Each row comes from the steps of one path. Every step used is in the known rows, and no mark comes twice. Write the path behind each row, first mark first.
(in the rows, 100 means zero)
Known rows:
e > w > j > f > m: 68,96,81,90,121,104,70,81,68,83,121,105,139,79,81,77,105,116,102,120,99,114,94,138,103,97,96,93,110,98,103
m > w > j > t > v: 74,95,87,89,98,127,90,101,107,94,113,94,135,70,61,65,109,120,112,114,89,99,100,131,89,107,104,95,98,120,109
t > j > w: 77,104,111,108,70,120,67,105,89,102,114,95,120,71,65,77,105,109,116,114,99,115,110,124,94,91,105,88,104,107,108
e > w: 79,104,84,97,111,94,80,100,53,67,129,98,132,82,78,92,107,128,91,122,103,111,108,120,115,96,65,92,110,103,112
j > w > e: 73,102,96,95,88,111,78,127,104,106,127,90,129,66,75,91,108,121,126,102,96,118,72,129,93,99,96,86,91,108,124
t > v > s: 77,100,95,87,80,83,85,108,98,92,109,99,123,72,59,95,109,120,133,124,89,101,112,141,106,112,97,99,102,109,123
f > j > w > e: 73,113,93,108,79,115,73,126,103,114,141,94,123,68,100,108,110,119,111,105,91,113,69,139,87,107,100,97,101,108,115
t > v: 86,105,94,94,77,94,81,104,81,100,108,102,132,74,64,87,106,127,127,120,95,116,110,134,103,104,100,101,102,110,117
f > m > w: 96,109,88,85,57,73,82,108,58,91,105,93,121,77,80,93,111,132,87,124,97,87,87,123,108,94,54,105,104,112,98
v > f > j: 77,103,89,91,88,57,91,90,75,84,104,101,126,73,80,130,102,115,91,116,102,98,101,129,98,106,75,112,115,100,111
m > w > j > t > v > f: 68,85,88,72,116,98,97,85,118,84,95,99,136,67,46,77,105,107,116,110,93,92,102,133,82,110,91,98,99,112,117
t > j: 85,109,97,104,70,99,77,98,69,90,116,93,133,76,73,80,104,114,104,121,100,120,122,115,103,96,100,100,108,107,104
y > s > v > t: 77,90,91,95,78,47,117,90,83,128,92,95,136,80,52,114,111,119,89,98,104,89,107,121,112,119,80,95,115,101,109
s > v > f > j: 78,110,86,81,100,45,101,81,72,114,93,99,130,79,89,139,109,114,101,108,100,96,98,129,101,117,64,104,122,95,105
j > t > v: 72,100,99,96,104,92,79,112,100,95,101,97,133,67,61,83,106,113,133,113,98,111,98,130,99,102,127,94,104,112,111
y > s > v > t > j > w: 70,91,112,107,68,82,96,90,106,146,98,97,126,77,49,86,112,99,102,93,102,93,116,128,94,114,102,83,116,100,107
a > j > f > m > w: 96,104,96,68,50,101,65,100,67,106,102,101,118,79,39,84,106,105,114,123,105,88,93,129,101,90,77,106,99,119,88
a > j > t > v > s: 74,94,98,79,89,95,81,107,122,92,116,101,117,68,42,90,112,94,148,115,96,91,118,120,101,104,129,99,103,118,111
v > s > y: 67,107,95,85,91,65,103,127,72,103,98,96,108,76,58,99,114,117,115,123,98,91,108,129,116,100,69,106,102,101,125
w > m > f > j: 84,110,76,97,67,89,98,93,82,80,128,102,125,81,103,115,97,122,93,123,85,92,67,137,91,103,55,116,102,113,94
e > w > j > a: 64,85,75,101,146,129,85,76,81,84,134,99,141,73,79,75,111,130,89,110,94,115,98,121,106,100,118,86,105,102,104
e > w > m > f > j > t > v: 66,110,78,97,123,107,83,93,101,74,142,108,130,82,105,85,104,103,114,122,82,89,72,155,83,109,79,101,107,113,94
m > w > e: 88,109,82,82,73,106,89,125,79,94,129,83,137,75,72,87,111,128,99,114,93,108,76,126,99,106,58,98,91,118,116
f > j: 83,112,88,108,71,87,83,106,65,90,121,98,125,76,94,120,106,129,87,121,97,106,98,126,104,103,87,112,115,107,102
v > t > j > f: 66,92,102,92,82,104,71,92,88,89,92,98,142,74,29,87,99,88,120,116,108,114,114,140,90,107,112,102,105,104,102
a > j > w: 89,97,102,90,61,119,74,103,92,103,120,103,110,72,47,96,107,113,122,108,105,102,109,110,101,86,95,94,99,114,108
f > j > t > v > s: 63,103,98,101,96,85,79,117,116,92,114,97,118,66,83,108,111,105,124,120,87,90,98,145,95,116,128,103,114,111,110
f > m > w > e: 92,114,80,81,67,78,83,122,77,101,127,85,134,74,91,87,115,126,100,116,91,99,67,128,100,102,63,104,96,113,107
e > w > j: 75,97,71,98,119,115,89,84,65,68,142,100,139,81,87,84,107,132,85,118,98,116,117,115,108,99,74,94,109,102,114
v > f > m > w: 89,100,89,67,76,45,90,93,68,82,87,96,122,75,66,105,107,118,92,120,102,81,88,126,101,97,44,107,105,105,106
y > s: 84,94,101,111,64,70,100,109,71,107,107,94,128,74,60,92,104,134,79,113,101,104,104,119,114,100,94,95,109,109,113
v > t > j > w > m: 72,95,94,106,76,99,83,105,120,74,130,98,123,69,66,98,106,94,126,103,96,104,89,128,76,101,101,95,99,97,108

Which path is each row?
75,102,100,97,63,122,77,93,87,109,105,106,114,78,83,102,97,119,93,120,91,86,82,145,92,96,62,103,103,118,100
m > f > j > w
77,96,98,105,70,61,107,84,86,135,101,93,139,82,53,91,112,103,92,101,101,96,128,119,104,119,96,96,120,99,102
y > s > v > t > j
73,108,102,104,80,126,68,117,106,111,137,89,131,68,79,70,109,105,128,106,94,128,92,126,85,99,112,86,95,107,117
t > j > w > e
90,103,92,64,76,52,83,91,81,99,88,104,125,75,60,89,109,114,117,121,94,85,97,143,94,104,60,108,103,106,111
t > v > f > m > w
64,96,103,98,110,30,112,89,96,131,85,94,127,72,77,124,108,103,85,96,103,82,89,125,100,118,103,92,128,98,101
y > s > v > f > j > t
78,96,82,90,93,93,90,100,92,84,109,90,129,69,86,81,112,122,88,114,94,87,82,114,97,95,92,100,106,113,95
f > m > w > j > t
90,96,90,80,58,121,89,91,109,92,128,108,110,77,56,91,98,107,129,110,94,88,76,121,87,86,61,99,86,120,99
a > j > w > m > f
83,102,92,74,90,37,83,84,87,98,88,109,129,71,69,99,108,111,131,117,96,102,103,137,97,103,93,108,108,98,116
t > v > f > m
79,106,101,113,73,109,76,113,106,84,134,95,118,69,81,84,105,107,127,110,93,115,84,126,83,92,102,87,99,100,106
t > j > w > m
78,104,87,88,84,76,94,81,82,110,100,94,141,82,65,102,112,100,114,106,102,106,124,117,101,115,84,100,116,98,101
s > v > t > j
77,85,81,92,98,135,94,89,91,99,113,91,134,68,61,77,110,135,84,111,90,100,86,123,98,102,102,94,95,115,98
m > w > j > a
67,93,91,91,111,90,91,75,97,128,92,93,143,73,55,94,115,98,119,98,99,105,106,122,99,116,126,93,111,99,90
s > v > t > j > a
71,104,82,99,93,88,97,101,102,74,120,97,125,73,101,112,98,108,100,116,88,87,56,133,86,101,78,109,103,115,88
w > m > f > j > t
69,102,93,95,91,99,87,94,86,92,99,97,127,76,86,103,97,111,88,120,95,86,82,131,98,98,81,110,109,121,91
m > f > j > t
53,114,102,96,107,75,90,133,104,122,105,103,103,70,78,96,119,99,132,121,89,85,102,153,98,112,120,111,111,106,116
f > j > t > v > s > y
64,105,102,74,98,86,91,123,109,121,108,106,102,72,36,78,119,88,156,115,98,86,124,127,104,101,120,106,100,112,118
a > j > t > v > s > y
71,108,92,92,73,127,79,106,104,119,127,98,125,75,94,96,102,114,106,112,85,99,64,149,84,103,68,102,94,119,109
m > f > j > w > e
73,104,95,97,89,76,83,102,126,92,123,111,112,66,85,117,106,105,140,106,87,98,72,155,70,111,95,100,104,95,118
t > v > f > j > w > m
82,89,79,89,93,107,87,85,87,107,110,94,131,68,81,77,115,133,86,113,87,92,76,123,100,98,107,100,99,111,90
f > m > w > j > a
73,94,79,62,122,51,108,73,99,107,81,91,132,72,82,101,114,105,102,101,98,77,81,115,95,109,67,93,114,101,98
s > v > f > m > w > j > t
67,90,84,101,115,105,95,99,100,78,113,92,138,66,75,92,105,120,102,107,99,112,96,108,99,97,121,96,105,109,108
w > j > t
75,84,82,70,110,85,89,67,111,115,93,106,132,65,62,72,114,115,116,111,84,89,87,143,85,108,111,102,98,106,104
t > v > f > m > w > j > a
81,107,74,100,114,84,90,107,70,49,149,97,130,80,95,101,107,126,103,118,97,112,83,122,104,99,63,90,105,97,109
e > w > m
79,95,92,90,75,106,92,102,105,84,111,100,117,75,71,94,97,118,119,113,90,93,59,138,88,91,55,92,87,113,106
j > w > m > f
86,100,78,86,75,86,103,94,84,72,114,98,131,79,78,98,96,124,109,120,90,97,69,127,97,96,48,104,91,113,102
w > m > f
82,108,86,93,64,100,88,87,66,96,107,103,127,83,87,107,97,124,82,127,91,92,92,137,101,101,55,117,107,119,95
m > f > j
66,100,98,81,93,91,82,82,87,119,82,96,146,80,38,95,105,85,130,107,108,110,112,139,94,118,101,94,112,99,98
s > v > t > j > f
44,99,86,86,156,102,96,110,104,97,127,105,117,76,70,60,121,102,129,118,89,95,119,141,102,110,106,93,106,100,127
e > w > j > t > v > s > y
70,84,81,102,114,119,94,84,96,101,112,96,139,65,68,87,108,132,100,108,92,116,91,116,102,101,135,95,99,107,102
w > j > a
73,101,91,110,97,100,79,100,81,107,113,97,127,67,85,111,109,127,91,113,94,105,81,131,103,103,130,104,110,107,92
f > j > a
88,103,97,78,64,87,65,93,73,108,102,105,123,76,48,93,105,101,129,118,108,105,98,122,103,89,110,106,104,112,93
a > j > f > m
86,93,76,71,84,66,99,75,81,81,100,99,128,74,74,96,108,122,85,116,95,86,97,120,95,100,54,109,105,103,108
v > f > m > w > j
87,97,96,58,84,65,79,89,106,101,97,106,117,70,44,83,112,88,132,112,101,75,105,123,89,98,92,108,103,116,99
a > j > t > v > f > m > w
